What can hang from each mark
vanur: radoz
dezesa: lenelu manu
radoz: subo
manu: dezesa pezov
pezov: lenelu manu subo
subo: dezesa pezov radoz

Known rows, with every way that one mark hangs from another
[subo dezesa pezov radoz]: [ 1.07 -2.08 -2.86 -2.76  1.40 -4.46  0.89  1.88  0.10 -0.02 -2.35  1.18
  0.27  2.38  3.34  1.59]
[dezesa manu]: [ 0.08  4.34 -0.80 -5.19 -4.47  1.10  0.08 -1.77 -1.18  1.50 -1.44  1.75
  0.13 -0.47  0.83 -0.49]
[vanur [radoz [subo [dezesa lenelu manu]]]]: [-0.98  1.07  1.04 -5.39 -4.60 -3.50 -1.78 -0.73  0.16 -0.31 -4.67  0.40
  3.42 -2.07 -1.20 -1.69]
[manu [dezesa lenelu]]: [ 0.07  3.17 -0.84 -3.02  0.35  2.28 -1.98  0.43 -0.23 -1.70  1.01  1.43
  0.33 -1.66 -2.96 -1.02]
[subo [dezesa [manu [pezov lenelu]]] radoz]: [ 1.99  0.16 -1.38 -3.77 -3.36 -4.75 -1.31 -0.71 -2.30 -0.55 -1.11  1.19
  3.01  0.57  0.81 -1.64]
[radoz [subo [pezov lenelu [manu dezesa]]]]: [ 0.15  2.98 -4.40 -4.11  3.61  2.83 -0.19 -2.24  1.00  1.82 -2.68  0.18
  1.62 -0.25 -5.20 -1.68]
[radoz [subo [dezesa lenelu] [pezov manu]]]: [ 1.17  0.91 -3.03 -3.85  4.99 -1.12 -0.12 -2.19  2.09  0.98 -3.19 -0.50
  2.09  1.49 -0.42 -0.69]
[vanur [radoz [subo [dezesa lenelu] [pezov manu]]]]: [-0.68 -0.27 -1.39 -3.35  3.92 -2.28  0.06 -1.10  1.69  1.04 -3.51 -0.06
  3.35  0.26 -0.63 -1.54]
[manu dezesa [pezov lenelu]]: [ 0.51  3.37 -3.21 -2.18  0.34  3.58 -1.67  0.77 -2.28 -0.47  1.54  1.92
  1.45 -0.88 -3.42 -1.93]
[radoz [subo dezesa [pezov lenelu manu]]]: [ 0.39  1.26 -4.80 -3.97  2.94  0.81  1.49 -2.99  1.80  2.13 -3.84 -0.08
  2.16  1.37 -1.08 -0.81]
[subo [pezov lenelu] radoz]: [ 1.46 -1.21 -3.85 -3.83  0.19  0.68  1.40  0.28 -0.48  1.69 -0.41  1.40
  2.11  0.61 -1.31 -0.02]
[radoz subo]: [-0.46  3.56 -2.33 -6.34 -1.68  2.35  0.53 -0.44 -0.10  2.96 -4.50  1.71
  0.59  0.48 -3.00  0.57]
[dezesa lenelu [manu pezov]]: [ 2.45  3.54 -0.77 -3.88 -1.38  0.85 -2.11 -0.59 -2.50  0.36  1.32  0.96
  2.57 -0.97 -0.58 -2.28]
[pezov [manu dezesa]]: [-1.32  5.30 -0.57 -3.33  1.71  1.50 -0.30 -2.16 -0.06  0.12 -0.40  1.92
 -1.14  0.48 -1.61 -1.09]
[manu [pezov lenelu]]: [ 0.88  3.12 -3.70 -3.32 -0.26  4.47  0.33 -0.30 -2.29  1.51  1.16  2.19
  2.25  0.16 -1.97 -1.42]
[subo dezesa]: [-0.70  2.09 -2.08 -3.15 -1.37 -0.26  0.81 -0.18  0.22 -0.42 -1.80  2.05
 -0.51  1.16  2.49  0.69]
[subo pezov radoz]: [ 1.28 -0.76 -2.78 -3.75  1.26 -1.30  0.96  1.60 -0.80  1.98 -1.38  1.66
  0.45  1.55  0.70  1.04]
[pezov lenelu [manu dezesa] [subo radoz]]: [-0.21  1.55 -0.41 -4.10  0.03 -0.19  1.10 -3.49  0.45  2.90  1.71  1.25
  1.83 -0.83 -5.25 -1.12]

Rows
[ 2.74 -0.27  0.42 -3.61 -1.44 -6.48 -2.73  0.46 -2.09 -1.61 -0.52  0.76
  2.79  0.52  1.32 -1.40] -> [subo [dezesa lenelu [manu pezov]] radoz]
[ 1.16  2.76 -2.53 -3.89  5.59  1.28 -1.80 -1.11  1.39  1.08 -1.94 -0.34
  1.33 -0.23 -4.68 -1.58] -> [radoz [subo [pezov [manu [dezesa lenelu]]]]]
[-1.12  0.44 -2.72 -4.64  0.24  1.19  1.02  1.83 -0.38  3.59 -4.52  1.31
  1.98 -0.23 -1.84  0.09] -> [vanur [radoz [subo pezov]]]
[-0.22  4.60 -0.02 -3.08  2.62  1.61 -1.39 -2.44  0.62 -1.13  1.15  1.22
  0.26 -0.71 -3.01 -2.04] -> [pezov [manu [dezesa lenelu]]]
[-0.27  0.84 -2.93 -3.28 -2.59  2.42  2.55 -2.31  0.82  2.57  1.12  1.10
  1.89 -0.82 -0.58  0.39] -> [pezov lenelu [subo dezesa]]
[ 1.57 -1.73 -2.37 -2.98 -0.72 -2.16  1.11 -0.26 -1.33  2.70  1.23  1.20
  3.40  0.72 -1.03 -0.12] -> [manu [pezov lenelu [subo dezesa radoz]]]
[ 0.53  2.60 -4.83 -5.14  2.85  3.77  1.83 -3.33  1.13  3.83 -2.98  0.41
  2.33  0.84 -3.54 -1.22] -> [radoz [subo [pezov lenelu manu]]]
[-1.62  0.13 -3.03 -3.57  1.98 -0.42  1.44 -1.94  1.36  2.09 -4.15  0.45
  3.37  0.32 -1.19 -1.58] -> [vanur [radoz [subo dezesa [pezov lenelu manu]]]]
[ 1.69 -1.40 -1.46 -2.58  4.89 -4.74  0.14 -1.28  1.32 -0.65 -0.50  0.20
  1.67  2.18  1.86 -0.48] -> [subo [dezesa lenelu] [pezov manu] radoz]
[ 1.53  4.01 -2.54 -4.08 -3.35  2.55 -0.64 -1.63 -2.87  1.40  0.63  1.35
  2.75 -0.84 -1.27 -2.24] -> [dezesa [manu [pezov lenelu]]]
[ 0.70  0.96 -1.29 -2.86  4.56 -2.73 -0.37 -0.14 -0.02  0.62 -0.89  1.13
 -0.34  1.52 -0.80 -0.29] -> [subo [pezov [manu dezesa]] radoz]
[ 0.42  2.58 -4.34 -2.96  2.96  4.29  2.46 -3.26  0.64  2.36  0.48  1.01
  1.43  0.77 -0.68 -1.26] -> [subo [pezov lenelu manu]]
[ 2.52  2.19 -1.39 -4.94 -1.25 -2.64 -3.00 -0.43 -1.32  0.03 -3.13 -0.03
  3.20 -0.21 -0.92 -1.72] -> [radoz [subo [dezesa lenelu [manu pezov]]]]
[ 0.15  1.91 -0.39 -2.96  1.99  0.14  1.61 -4.20  1.80  2.16  1.76  0.37
  1.74  0.08 -0.10 -0.67] -> [pezov manu [subo [dezesa lenelu]]]
[-0.06  2.99 -3.74 -1.90  3.67  3.55  0.35 -2.08  0.57  0.44  0.97  0.79
  0.74 -0.27 -2.32 -1.72] -> [subo [pezov lenelu [manu dezesa]]]
[ 0.90  2.82 -1.96 -1.91  5.65  1.72 -1.23 -1.19  0.68 -0.51  1.72  0.19
  0.51 -0.32 -1.75 -1.58] -> [subo [pezov [manu [dezesa lenelu]]]]
[-0.19  0.12  0.35 -4.01  0.54 -4.33  2.29 -3.19  1.06  3.23 -0.55  1.23
  0.90  2.01  0.93  0.87] -> [pezov manu [subo dezesa radoz]]
[ 0.14 -1.21 -0.59 -4.17 -1.87 -3.86  1.70 -0.40  0.31  2.53 -0.76  1.49
  0.78  0.86  1.01  1.70] -> [pezov [subo dezesa radoz]]
[ 1.72  2.21 -1.27 -2.05  2.22  2.63 -1.69  0.88 -1.64  1.74  4.19  0.82
  2.13 -1.88 -3.99 -1.20] -> [manu [dezesa lenelu] [pezov subo]]
[-2.61  0.87 -0.79 -4.90 -2.50 -1.94  0.31  0.77  0.13  1.17 -5.80  1.85
  1.55 -0.10 -0.54  0.01] -> [vanur [radoz [subo dezesa]]]
[ 1.83  0.45 -1.94 -2.13  1.50  0.34 -0.08 -0.03 -0.70  1.76  2.81  0.63
  2.80 -0.18  0.14 -0.44] -> [manu [pezov [subo [dezesa lenelu]]]]
[ 1.43  3.15 -1.44 -2.04  2.41  1.91 -3.22  1.75 -2.10 -1.33  2.07  1.38
  1.29 -0.98 -2.93 -1.80] -> [manu [dezesa lenelu] pezov]
[ 2.73  2.52 -0.53 -3.95 -1.72  1.63 -0.77 -1.53 -2.04  3.49  3.21  0.37
  3.55 -1.95 -1.73 -1.71] -> [dezesa lenelu [manu [pezov subo]]]
